Each row was made from one walk, in order. Every step used is in the known rows, and no mark comes twice. Write each row's walk.
In the rows, 128 means zero.
Known rows
S, E, C: [119 151 108 133 127 154  84 123 100  71 188 104 158 101 109  66 160 149
 109 133 122 155 121  87  74  98 113  79  93 136 166 176  98 138 106 125]
P, E, M, U, X, Q: [137 150 142 127 158 135 145 139  90 103 149 120 126  90 125 134 131 181
 102 131 146 165 165 112  69  99  87 121 117 113 145 209  90 177 135  91]
T, J, L: [ 99 142 127 183 105 151  93 117 114  68 160 153  86  96 132 126 161 192
 109 123 154 167 119  89 109 132  88 113  82 171 145 140  73 150  95 150]
Q, X, U, M: [125 187 124 158 119 127 104 137  82  99 148 137 117  85 125 127 151 185
  76 100 138 140 169 128  84 101 125  90 113 130 132 178  97 140 146 124]
Y, W, X: [130 128 146 160 118 152 108 152 107 108 169 125 137  88 117 128 161 156
  84 101 144 177 128  84  83 123 134  72 109 136 139 121  98 172  99 120]
P, E, M: [111 156 138 127 169 109 101 113 119  92 151 103 107  78 130 106 149 181
  80 114 139 167 152  92  75 125 121  93  91 132 151 210 118 170 121 114]
Q, S: [114 162  99 157 122 180 113 121 105  45 201 140 139  77 135  90 172 181
 101 113 140 148 150 105  90 107 104  66 117 148 142 141 111 129 106 123]
Q, X: [111 150 123 165  96 150  83 130  81  99 184 142 128  84 135 109 145 184
 102 117 141 159 143 100  93 120 106  85 101 128 148 169 119 164 109 137]
M, E, P, Y, W, X, Q: [149 114 140 117 157 175 111 167 102  85 171 122 150 115 100 149 177 152
 110 139 167 171 107  56 112 117 125  76 107 136 123 148  85 173  88  85]
Y, W, X, Q, S, E: [130 116 133 133 122 176 131 158 121  61 168 111 164  96 108 127 181 170
 120 144 142 166 122  83  89 108 112  46 124 137 144 130  87 161  95  87]
B, S, E, M: [112 156 115 119 150 115  97 134 102  50 150 107 121  77 135 109 157 167
 105 135 125 147 151 107 100  96  95  84  91 135 159 163 119 139 117 105]
B, S, Q, X, U, M, L, J: [127 145 125 169 101 135 102 113  97  72 154 172 133 108 133 150 134 216
 109 124 127 147 175 134 117  71  92  84  78 166 117 165  90  97 107  96]
E, M: [100 171 123 129 157 115  96 115  92  83 167 102 103  74 136  96 144 170
  85 109 130 152 143 112  91 125 119  92 105 140 156 170 121 149 117 119]
X, W: [113 160 120 142 140 180  96 140 128 105 167 139 150  84 127 106 158 146
  97 113 147 149 129 110  90 125 139  85  95 152 142 142  89 146 105 110]
P, E, M, L, J, T: [115 159 152 142 165  92  89  91 149  98 135 149 138  80 128 132 159 181
 101  94 139 195 170  87 113 115 115 106  77 168 138 208 118 164 106 114]
E, M, U: [131 188 120 139 171 108 110 137  72  91 169  97 105  71 140 116 136 157
  85 116 120 142 167 135 101 108 106 107  91 140 171 169 108 146 131 116]
M, U, X, Q, S, B: [133 135 107 146 113 164 144 147 100  61 191 137 167  85 126 118 150 183
 129 152 138 148 142 130  92  87  80 102 142 118 131 142 105 137 133  75]
S, E, M, U: [130 180 121 129 177 104 100 149  67  79 151  82 123  86 128 123 140 152
  98 137 114 148 173 120 103 109 100  99  80 141 178 174 109 151 135 105]
J, L, M, U: [136 168 134 150 146 128 114 145 116  96 161 120  89  83 140 125 133 159
 102 105 129 152 179 138 114 104  90 112  80 159 149 156 107 149 117 138]
M, U: [138 182 109 157 150 155 106 143  82  95 185 117 132  87 138 106 145 157
  96 121 136 147 172 115  95 112  95 109  85 144 163 145 100 146 129 120]
P, E, C: [129 146 121 141 136 162 100 105 129  94 192 121 144  92 115  66 160 164
  88 113 134 166 123  86  57  99 121  89  93 131 153 210  93 150 110 129]
B, S, Q, X: [121 129 121 173  96 181 100 139  87  74 186 150 148  87 141 111 135 212
 117 146 154 147 139 113 102  91  74  76 102 129 130 140 121 138 105 109]
B, S, E: [120 148 101 140 128 168  95 143 114  50 165 130 155  94 135 100 167 166
 118 142 142 151 154  84  95 100  83  86  82 137 150 136 112 139 111 107]
E, P, Y, W, X: [134 137 139 160 139 164  95 157  89  87 167 129 129  99  91 139 179 148
  84 110 163 176 103  62 114 122 140  56 102 143 120 145  89 161  99 115]
Y, W, X, Q: [128 119 146 139 126 173 136 147 132 118 175 118 134  94 118 121 163 166
  98 122 159 166 109  89  82 127 124  78 125 136 141 124  84 176  93  98]
C, E, P, Y: [122 167 103 131 168 168  69 143  99  52 177 132 140 114 100 117 180 150
  95 131 161 162 127  57 117 157 113  78  88 143 129 199 107 150 101  98]
Y, W, X, Q, S: [133 121 131 146 117 189 151 144 131  73 191 133 140  80 120 118 178 176
 103 119 149 158 119 103  85 104 116  52 145 141 136 122  80 153  93 100]
B, S, E, P: [137 170  93 154 147 163  86 139  94  49 173 130 165 115 119 117 175 134
 134 142 153 149 140  64 114  92  77  59  85 156 133 136  91 122 128 103]
Y, W, X, U: [146 152 144 151 121 157 126 152 119 140 159 129 148  91 118 136 161 145
  83  97 170 153 131  98  82 117 145  85 103 145 134 118  85 165 115 114]
C, E, P, Y, W, X, U: [158 152 138 135 151 155 107 170 115 113 151 135 157 110  89 163 178 128
  80 111 180 159 122  72 103 142 146  72  97 143 119 161  78 167 108  94]
E, P, Y, W: [124 157 122 163 144 189  93 150  78  86 170 109 136 112 105 108 188 126
  99 129 161 159  95  56 123 140 138  47 101 158 118 157  91 129 100  98]
B, S, Q: [119 139 107 158 135 202 112 135 112  60 189 135 157  93 144  90 144 199
 111 148 164 144 141 103  96  97  73  85  96 144 126 115 116 120 108  95]
E, M, U, X, Q, S: [133 160 119 136 137 154 157 140  77  53 179 134 126  69 132 126 146 181
 110 125 132 144 163 140  84  75  80  89 148 125 146 173  96 138 126 101]
W, X, U, M, L: [138 154 111 137 137 121 103 121  91  86 157 149 116  94 121 150 135 194
  59 101 128 167 167 115  86  79 122  94  80 147 153 167  72 146 130 123]
C, E, P, Y, W, X: [142 125 140 143 149 154  90 170 102  79 160 129 142 106  87 154 180 141
  81 115 161 185 118  57 107 148 136  59 103 134 124 167  94 171  94  98]
J, L, M, U, X, W, Y: [125 138 143 145 141 114 111 177 116  79 133 174  96  84 114 156 132 162
  90 109 140 166 159 126 114  84 117 128  92 131  97 161  86 151 104 117]
L, M, U, X, Q, S, B: [124 142 123 135 119 146 147 152 104  62 179 134 149  80 123 118 142 176
 129 141 129 145 153 151  95  81  85  99 147 120 132 144 117 138 133  79]

Write each row's walk
[121 130 111 105 163 101  80 115  92  74 169 118 121  94 141 130 127 169
  84 125 110 176 153 101  94 136 108  88  73 145 180 208 105 161  96 103]
C, E, M, L
[131 176 144 153 140  96 101 112 138  97 131 178 144  82 113 159 162 187
  82  71 146 181 188 110 112  88 126 114  91 166 124 159  96 153 121 123]
W, X, U, M, L, J, T
[130 166 142 143 143 142 117 163 101  92 130 127 109  87  96 142 173 176
  46  98 152 157 144 108  89 109 160  86 112 131 118 163  85 145 124 109]
P, Y, W, X, U, M
[135 169 127 141 128 152 116 134 125 121 170 147 139  83 119 129 152 173
  79  96 171 148 151 105  81 107 125 112  91 142 142 132  94 172 121 127]
W, X, U
[104 147 117 155 113 143  81  93 109  79 181 154 135 111 135 115 149 181
 116 111 122 168 153  89 110 120 110  96  63 176 143 162  99 130  80 112]
M, L, J
[113 164 130 160 134 133  84 100 136  93 162 167 158  89 136 119 163 172
 113  96 144 184 166  86 120 117 107 107  80 177 136 160 115 148  99 121]
M, L, J, T
[128 143 144 133 176  97 109 168  96  86 129 152 114  79 108 153 138 169
  69 121 137 170 158 109  90  92 129 123  94 108 112 202  84 162 123  93]
P, E, M, U, X, W, Y
[123 133 155 154 140 144  84 165  75  58 136 126 104 121 107 156 182 129
 118 133 149 170 104  69 142 129 124  71  85 173 118 156  83 137  83 117]
T, J, L, M, E, P, Y, W
[121 160 149 177 109 123 117 153  62  69 136 165  97  92 125 155 125 172
 110 107 134 168 175 131  96  89  70 133 103 143 141 160  85 152 122 146]
T, J, L, M, U, X
[129 163 104 124 167 171  65 147  66  44 178 132 150 115 112 120 175 152
 107 135 156 161 138  50 127 120 114  92  73 144 125 179 117 144 100 109]
M, E, P, Y
[137 157 139 157 116 132 121 156  80  84 145 149 109  87 133 143 117 163
 107  98 135 169 193 128  91  88  77 125 101 135 130 171 110 160 123 138]
J, L, M, U, X
[114 132 140 159 119 186  89 149 100 109 167 144 166  90 121 126 133 183
 109 140 155 152 120 121 100 112 123  70 101 143 131 148 100 152 102  99]
S, Q, X, W
[113 134 146 130 131 115  81 146  97  52 147 145 105 101 142 141 145 168
 118 117 132 168 166 102 110 114  95 124  74 157 146 145 108 162  90 143]
T, J, L, M, E
[153 158 136 150 139 147  90 179  41  87 137 120 142 118 105 159 179 134
  95 126 147 153 135  77 123 109 148  55 104 136 110 184  93 127 120  97]
Q, X, U, M, E, P, Y, W
[105 139 123 144 131 144  94 160 102  73 155 175 134  88 110 124 151 168
  86 117 152 167 134  90  90 105 134 114 107 118  99 154  89 151 100 103]
U, X, W, Y
[132 184 128 146 142 122 115 138 105  89 147 138 116  82 111 136 155 188
  56  85 148 151 174 119  74  93 132 104 110 132 131 150  90 149 142 125]
W, X, U, M
[123 166  94 141 151 182  78 147  96  32 167 132 143 111 102 112 189 157
 114 151 162 152 121  58 132 103  95  68  79 149 125 169 100 127 107 102]
B, S, E, P, Y
[130 157 132 118 149 132 131 154  70  83 145 107 143  98 121 132 129 170
 118 147 136 155 162 110  84  99  82 113 117 116 156 184  94 168 130  87]
S, E, M, U, X, Q
[137 128 129 111 129 128  90 130 116  71 178 127 124  91 131  96 140 148
 110 106 112 164 152 116  88  81 107 109  84 142 148 182 117 143  86 147]
J, L, M, E, C
[137 174 122 121 168 128  75 144  73  67 172 125 151 117 129 127 151 119
 128 113 140 156 168  81 111 101 103  78  89 154 133 149 118 143 117 117]
L, M, E, P
[155 156 154 116 156 134 106 177  91 107 143 132 149 108  99 167 166 121
  92 105 168 154 139  87 113 101 152  81  89 148 116 143  96 164 108 106]
L, M, E, P, Y, W, X, U
[121 171 143 169 137 119 110 143  96  80 152 135  77  87 132 138 139 165
 106 113 129 150 161 141 118 107  85 121  81 169 159 143  82 145 117 145]
T, J, L, M, U
[108 140 140 136 147  97  86  83 118  83 154 135 113 101 131 129 142 192
 100 109 116 177 160  94 102 120 116  94  59 168 146 213 103 146  92 107]
P, E, M, L, J
[153 157 120 130 119 121  91 141  65  79 171 133 146  91 122 114 147 159
  88 108 114 145 163 125  71  63 127 100 105 115 150 198  99 130 125 133]
Q, X, U, M, E, C
[148 163 137 153 139 167 115 156 101 119 156 133 142 104  92 148 178 136
  83 108 184 150 109  76 111 114 147  70  97 154 117 141  76 154 113 108]
E, P, Y, W, X, U
[117 150  98 143 140 136  87 111  75  60 170 131 113 101 135 115 138 193
  76 118 110 173 162 102  90  99 110  81  82 149 157 177  88 128 120 121]
U, M, L
[130 169 145 144 139 151 118 171  83 104 139 154 148  81 121 141 127 134
 101 102 132 154 176 150  83  86 122 105 112 133 136 158  91 153 127 113]
L, M, U, X, W
[112 158 125 108 171 101  89 133 107  75 157 104 121  82 134 114 143 160
  82 114 129 162 158 106  85 155 116  95 104 129 164 195 124 163 107 101]
C, E, M
[127 181 142 170 121 102  91 113 115 107 134 178 147  84 126 152 157 184
  99  82 138 172 183 116 121  93 119 104  95 164 125 184 103 140 124 124]
Q, X, U, M, L, J, T
[136 158 121 147 129 179 139 149  81  98 174 138 148  98 131 119 134 173
 115 133 152 153 160 109  78 102  78 120 122 121 142 162  88 161 126 100]
M, U, X, Q
[130 169 100 140 143 137 102 116  84  86 161 134 123 103 134 125 138 181
  74 112 126 154 163 112  90  92 119  92  78 158 154 173  74 127 132 116]
X, U, M, L
[126 189 128 141 159 131 110 149  87  96 172 113 115  84 137 105 136 145
  96 108 126 141 182 141  98 106 104 106  93 147 162 146 112 146 128 125]
L, M, U
